Known rows, with every step that occurs:
zitoz, lenev, zelo, ninami: +2.59	+0.36	-1.66	-0.75	+0.76	+0.92	+0.33	-1.53	-0.81	-1.44	-2.00	-3.65	-1.36	-0.19	-0.46	-0.29	-2.71	-1.30	-0.29	-0.90	+0.33	+0.97
lenev, zere: +2.24	+0.74	+0.12	-0.80	-3.90	-0.73	+0.46	-0.82	-0.49	-0.88	-2.04	-1.34	+0.04	-0.62	+1.32	+0.95	-0.37	-1.06	-0.86	-2.38	-0.45	+0.07
zelo, lenev: -0.70	+1.04	-0.18	-0.33	-1.45	-1.11	-1.92	+0.28	+1.62	-0.34	-0.53	-0.76	+0.09	-0.46	+0.83	-0.70	+0.01	-0.38	-0.45	-4.22	-1.83	-1.25
rura, zelo, lenev, zere: +0.23	+2.26	+0.46	-0.34	-4.23	-1.41	+0.51	+0.30	+1.02	+1.71	+1.42	+2.51	+0.12	-2.72	+1.28	+0.54	+1.51	+1.28	-0.17	-2.70	-0.25	-1.06
lenev, zere, ninami: +2.89	+1.21	+0.04	-0.09	-4.78	-0.52	-1.93	+0.21	-1.24	-0.14	-1.58	+0.39	+0.12	-0.68	+0.97	+2.28	+0.16	+0.59	-0.35	+0.08	-0.18	+0.91
ninami, zere, lenev, zelo: +1.59	+0.87	+2.75	-1.58	-0.90	+1.21	+4.84	+3.02	+0.99	-2.58	-0.09	-0.29	-0.58	+1.34	+1.25	+0.03	-1.65	-2.36	-1.02	-0.71	-0.98	+0.64
rura, zelo, lenev: -1.01	+1.51	-0.45	-0.38	-1.69	-1.08	-1.27	+0.87	+2.16	+1.55	+1.37	+0.50	-0.09	-1.54	+0.06	-0.86	+1.39	+1.01	+0.11	-3.40	-1.11	-1.48
ninami, zelo: -0.64	-0.45	-1.08	-0.81	-0.39	-0.37	-1.07	-0.16	-0.24	-0.44	-0.40	+0.08	+0.12	+0.57	-0.44	+0.01	-2.21	-0.83	-0.18	-0.22	-1.29	-0.60
rura, zelo, ninami, zere: +1.60	+0.16	+1.15	-0.61	+1.01	+0.15	+1.07	+1.91	+1.23	+0.33	+0.04	-0.39	-0.25	-0.98	-1.21	-0.05	-0.39	+0.32	+0.17	+2.10	+1.11	-0.03
lenev, zelo: +0.91	+0.33	-0.88	-1.01	-2.27	+0.46	+0.55	+0.79	-0.18	-1.54	-1.93	-2.80	-0.64	+1.82	+1.07	+0.39	-1.55	-1.34	-0.76	-2.99	-1.11	-0.15
ninami, zere, lenev: +1.79	+0.55	+2.80	-1.36	+0.13	+0.32	+2.97	+2.19	+1.84	-2.12	-0.34	-0.89	-0.05	-0.11	+0.38	-0.65	-0.63	-2.35	-0.85	-0.82	-1.23	+0.50
zelo, rura, zere, lenev, zitoz: -2.40	-2.15	+1.45	+0.82	+4.83	-0.37	+0.50	-1.26	+0.11	-0.37	+0.73	-2.90	+0.44	+1.17	-0.89	-1.50	+2.57	+0.40	+0.21	-0.69	+0.09	+0.25
lenev, zere, rura: +1.18	+0.99	-0.91	+0.08	-3.29	-0.11	+0.52	-1.08	-0.63	+0.29	-0.34	+1.76	+0.64	-0.49	+1.44	-0.08	+0.78	-1.16	-0.47	-1.17	+0.16	+0.04
zitoz, dodi: +0.08	-1.28	+0.44	+0.43	-0.80	-0.18	-1.60	-0.15	+1.84	-0.62	-3.35	-3.37	-0.37	-0.52	-0.23	+0.64	+1.09	+0.08	+0.04	-1.92	-1.21	-0.87
lenev, zelo, rura, zere: -0.62	-1.72	-0.95	-0.56	+2.37	+0.95	+0.03	+0.44	-3.26	-0.22	-0.01	-0.27	+0.32	+4.47	+0.74	+1.58	-0.03	-0.42	+0.46	+0.29	+1.17	+0.20
rura, zelo: +0.69	+0.40	-0.96	-0.95	-1.56	-0.45	-0.51	+0.64	+1.35	+0.81	-0.32	-2.10	-0.25	-0.66	-0.53	-0.49	+0.85	+0.06	-0.12	-2.25	-0.58	-0.53
rura, zere, ninami: +0.29	-0.15	-0.09	+0.19	+0.69	+0.43	-3.96	+1.20	-1.16	+0.05	-0.38	-1.57	+0.52	+1.22	-0.03	+1.96	+0.91	+1.08	+0.39	+1.36	+0.26	+1.15
zitoz, lenev, zelo, ninami, zere, rura: +2.24	+0.27	-1.73	-0.17	+1.73	+1.97	+3.20	-0.18	-1.23	-0.90	-0.35	+0.34	-0.58	+0.82	+0.04	-0.99	-2.73	-2.43	-0.12	+3.02	+2.19	+1.39
zere, rura, zelo, lenev: -2.11	+1.79	-1.49	+0.47	-1.02	-0.52	-1.27	+0.66	+2.08	+2.69	+2.99	+3.69	+0.48	-1.45	+0.27	-1.89	+2.59	+1.00	+0.47	-2.08	-0.51	-1.62
lenev, zere, rura, zelo: +0.92	+1.38	-1.15	-0.07	-3.59	-0.12	+1.41	-0.45	+0.03	+2.09	+1.56	+2.91	+0.47	-1.69	+0.78	-0.10	+2.27	+0.26	+0.08	-0.27	+0.87	-0.16
rura, zere, ninami, zelo, lenev: -3.21	+0.55	+0.26	+0.67	+1.40	-0.13	-4.53	+1.38	-1.23	+1.54	+2.98	+4.71	+0.90	+0.48	-0.01	+1.98	-0.23	+2.58	+1.04	+3.11	-0.21	-0.04
ninami, zere: +1.74	-0.33	+0.22	-1.08	-0.99	-0.02	+1.47	+1.57	+0.44	-1.73	-2.20	-2.33	+0.08	+1.20	+0.41	-0.13	-1.68	-2.34	-0.91	-0.63	-0.09	+0.14

Rows:
+2.81	+0.76	-2.20	-0.50	-3.13	-0.09	-0.62	-1.90	-2.95	+0.40	-0.31	+2.09	-0.13	-1.56	-0.17	+2.10	-2.46	-0.05	+0.12	+3.19	+0.74	+1.71 : zitoz, lenev, zere, ninami, zelo
-0.88	-1.52	+4.99	+1.90	+3.20	-0.02	+2.25	+0.33	+4.16	-1.73	-1.92	-3.56	-0.78	-2.68	-1.56	-1.48	+1.16	+1.01	-0.15	+1.59	-0.24	-0.12 : zelo, ninami, zere, lenev, zitoz, dodi
+1.38	-1.26	-2.95	-0.25	+2.25	+1.53	-1.37	-0.65	-4.81	+0.41	-0.17	-0.32	-0.08	+3.40	-0.17	+2.35	-0.42	+0.10	+0.95	+2.98	+2.34	+2.11 : zitoz, lenev, zelo, rura, zere, ninami
+1.14	+1.44	+0.00	+0.55	-1.25	-0.02	+0.18	-0.57	+0.17	+2.36	+2.08	+3.87	+0.32	-2.71	-0.20	-0.02	+2.03	+1.48	+0.57	+1.71	+1.41	-0.15 : lenev, zere, rura, zelo, ninami
-0.95	-2.02	-1.84	-0.81	+1.50	-0.57	-1.32	-1.06	-2.27	+0.52	+0.37	+2.61	+0.55	+2.45	-0.90	+0.34	-1.45	-0.58	+0.58	+0.98	-0.39	-0.84 : ninami, zelo, rura
-2.24	-2.57	-1.16	-0.38	+4.25	+0.11	-1.61	-0.56	-3.37	+0.87	+1.51	+2.92	+1.09	+3.26	-0.82	+1.36	-0.57	+0.14	+1.04	+3.11	+0.98	-0.16 : ninami, zelo, rura, zere
+1.30	+0.73	-0.12	-0.19	-3.88	-0.50	-1.63	+0.09	-2.18	+0.46	+0.24	+4.09	+0.36	-0.46	+0.35	+2.70	-1.57	+1.18	+0.09	+2.93	-0.12	+0.64 : lenev, zere, ninami, zelo
+0.85	+0.45	+0.20	-0.38	+0.72	-0.29	-1.77	+0.31	+1.46	+0.98	+0.17	-1.27	-0.43	-1.72	-1.45	-0.31	+0.80	+1.30	+0.41	-0.38	-0.11	-0.53 : rura, zelo, ninami
-1.86	-1.24	+2.88	+1.61	+0.54	-0.57	+0.75	-1.03	+4.40	-1.21	-2.48	-5.40	-0.77	-2.40	-0.99	-1.88	+2.50	+0.83	-0.36	-2.71	-2.01	-0.67 : zere, lenev, zitoz, dodi
+0.70	-0.05	-0.89	-0.29	-0.42	+0.65	+1.56	+1.23	+0.28	-0.62	-0.55	+0.68	+0.69	+1.35	+0.64	-1.00	-0.50	-2.48	-0.51	+0.60	+0.49	+0.07 : ninami, zere, rura
+0.78	+0.36	+0.22	+0.14	+0.83	+1.59	+2.14	+1.78	-0.55	-0.84	+0.19	+2.16	-0.10	+1.82	+0.57	-0.34	-1.76	-1.26	-0.16	+2.67	+1.29	+0.34 : lenev, zelo, ninami, zere, rura
+1.12	+1.16	+2.80	-0.75	+0.89	+0.81	+0.87	+1.10	+1.36	-1.70	+0.39	-0.44	-0.97	-0.54	+0.01	-0.15	-0.77	-0.11	-0.19	-1.20	-1.72	+0.20 : zere, lenev, zelo, ninami
+2.49	+1.41	-1.90	+0.21	-0.57	+0.37	+1.11	-2.73	-0.61	+2.28	+1.49	+2.22	-0.19	-3.63	-0.76	-0.65	+1.22	+0.37	+0.57	+1.96	+2.27	+0.91 : zitoz, lenev, zere, rura, zelo, ninami
+0.80	-1.16	-1.81	-0.94	-0.41	+0.21	+0.31	-0.04	-2.17	-0.72	-1.33	-0.34	-0.20	+3.74	+0.60	+0.63	-0.94	-1.14	-0.06	-1.64	-0.13	-0.46 : lenev, zelo, rura
+1.16	-0.77	-1.07	-0.10	-1.96	-0.72	-1.97	-0.74	-4.19	+1.31	+0.88	+6.65	+0.76	+1.29	-0.11	+2.99	-0.98	+1.34	+0.79	+4.28	+0.78	+0.38 : lenev, zere, ninami, zelo, rura
-2.43	+0.32	-0.44	+1.17	-1.08	-1.79	-1.19	-1.14	+2.68	-0.51	-1.37	-4.56	-0.19	-0.93	+0.14	-2.71	+0.22	+0.36	-0.91	-4.89	-1.53	-1.43 : zelo, lenev, zitoz
-4.78	-0.29	+0.16	+2.13	+1.67	-0.82	-3.79	-0.04	-0.20	+1.25	+2.10	+1.03	+0.63	+0.03	-0.65	+0.00	-0.02	+3.33	+0.55	+2.47	+0.10	-0.18 : rura, zere, ninami, zelo, lenev, zitoz
+1.59	+0.96	+3.70	-0.95	+2.23	+0.40	+2.46	+2.66	+2.58	-0.06	+2.06	+1.29	-0.36	-2.34	-1.27	-0.72	+0.62	+0.34	+0.18	+1.85	-0.03	+0.35 : rura, zelo, ninami, zere, lenev
-4.05	-2.62	+1.31	+0.81	+5.68	-0.30	+0.62	-1.43	-0.87	+0.32	+2.57	+0.57	+0.66	+1.45	-1.52	-1.16	+0.82	+0.87	+0.56	+2.32	+0.13	-0.01 : ninami, zelo, rura, zere, lenev, zitoz
+2.13	-1.19	-3.63	-1.23	+0.40	+0.64	+1.30	-2.04	-2.95	-0.80	-1.84	-2.27	-0.77	+2.69	+0.08	+0.00	-1.87	-2.22	-0.05	-1.43	+0.78	+0.60 : zitoz, lenev, zelo, rura
+0.09	-0.07	-1.17	-0.21	-1.25	-0.17	-3.54	+0.63	-0.93	+0.37	+0.15	+2.00	+0.21	+0.53	-0.83	+1.37	-1.62	+0.88	+0.31	+2.23	-1.08	+0.24 : zere, ninami, zelo
-0.30	+0.61	+3.62	-0.34	+3.74	+1.48	+0.54	+1.47	+0.19	-1.28	+1.57	-0.12	-0.48	+0.30	+0.11	+0.76	+0.22	+0.62	+0.29	+0.74	-0.33	+0.95 : rura, zere, lenev, zelo, ninami
-3.87	+0.98	-1.55	+1.92	-0.64	-1.22	-0.41	-0.77	+3.15	+2.42	+2.21	-0.17	+0.24	-1.87	-0.39	-3.70	+2.87	+1.66	+0.04	-2.67	-0.21	-1.76 : zere, rura, zelo, lenev, zitoz
+3.35	+0.10	-0.72	-1.00	+0.95	+1.42	+3.02	+0.10	-1.16	-2.12	-2.15	-2.89	-1.17	+0.69	-0.14	+0.00	-3.91	-2.31	-0.50	+1.46	+1.54	+1.43 : zitoz, lenev, zelo, ninami, zere
-4.94	-0.22	-0.42	+3.18	-0.22	-0.91	-0.67	-0.83	+4.34	+2.94	+0.95	-0.02	-0.08	-2.96	-0.77	-2.73	+4.51	+3.10	+0.69	-1.51	-0.12	-2.27 : zere, rura, zelo, lenev, zitoz, dodi
-1.12	+1.37	+0.52	-0.31	-3.15	-1.35	-0.07	-0.59	-0.58	+0.52	+1.35	+5.13	+0.42	-1.43	+1.34	+0.94	-1.70	+0.44	-0.22	-0.55	-0.92	-1.09 : ninami, zelo, lenev, zere
-4.07	-0.17	-0.64	+1.09	-0.16	-1.73	-1.15	-1.39	+1.68	+0.07	+0.37	-0.78	+0.03	-0.66	-0.49	-2.22	-1.48	+0.87	-0.48	-2.03	-1.43	-1.67 : ninami, zelo, lenev, zitoz
+1.98	-0.28	+1.31	-0.52	+1.17	+0.08	+0.23	+1.28	+0.52	-1.50	-1.75	-1.49	-0.10	+0.26	-0.50	-0.01	-1.90	-1.08	-0.39	+1.19	+0.43	+0.22 : zelo, ninami, zere
-0.55	+0.16	+2.53	-0.66	+2.65	+0.57	+0.06	+0.95	+1.03	-1.03	+0.95	-1.59	+0.35	-0.24	+0.20	-0.05	+1.51	-0.63	-0.06	-1.32	-1.11	+0.65 : rura, zere, lenev
-1.12	-1.52	+3.88	+1.36	+1.01	-0.10	+3.48	+0.67	+4.04	-1.86	-2.38	-4.63	-0.61	-1.72	-0.60	-1.53	+1.34	-0.21	-0.66	-0.30	-0.74	-0.24 : ninami, zere, lenev, zitoz, dodi
-3.23	-1.84	+3.61	+2.02	+3.33	+0.16	+0.44	-0.59	+3.19	-0.83	-1.15	-5.29	-0.26	-1.65	-0.82	-0.80	+3.35	+1.60	+0.17	-0.79	-0.67	+0.04 : rura, zere, lenev, zitoz, dodi
+0.05	-1.28	-1.03	+0.12	+1.48	+1.05	-2.33	+1.35	-4.08	+0.50	+0.41	+1.59	+0.41	+4.44	+0.41	+2.93	+0.50	+1.30	+0.94	+2.72	+1.40	+1.06 : lenev, zelo, rura, zere, ninami
+2.59	+0.93	-2.80	-0.22	-2.40	+0.31	+1.65	-3.01	-1.35	+0.21	-0.86	-0.02	+0.17	-1.53	+0.98	-0.65	-0.10	-2.26	-0.46	-0.84	+1.06	+1.04 : zitoz, lenev, zere, rura
+0.78	-1.76	-2.87	-0.82	+3.21	+1.32	+1.18	-1.60	-4.04	-0.31	-0.65	-2.09	-0.21	+3.51	+0.19	+0.95	-0.97	-1.49	+0.47	+0.54	+2.21	+1.31 : zitoz, lenev, zelo, rura, zere
-0.51	+2.10	-0.29	+0.60	-3.51	-0.79	-0.06	-0.75	+0.18	+1.01	+1.29	+4.40	+0.78	-1.44	+2.13	-0.40	+1.29	-0.13	-0.26	-2.08	-0.35	-0.94 : zelo, lenev, zere, rura
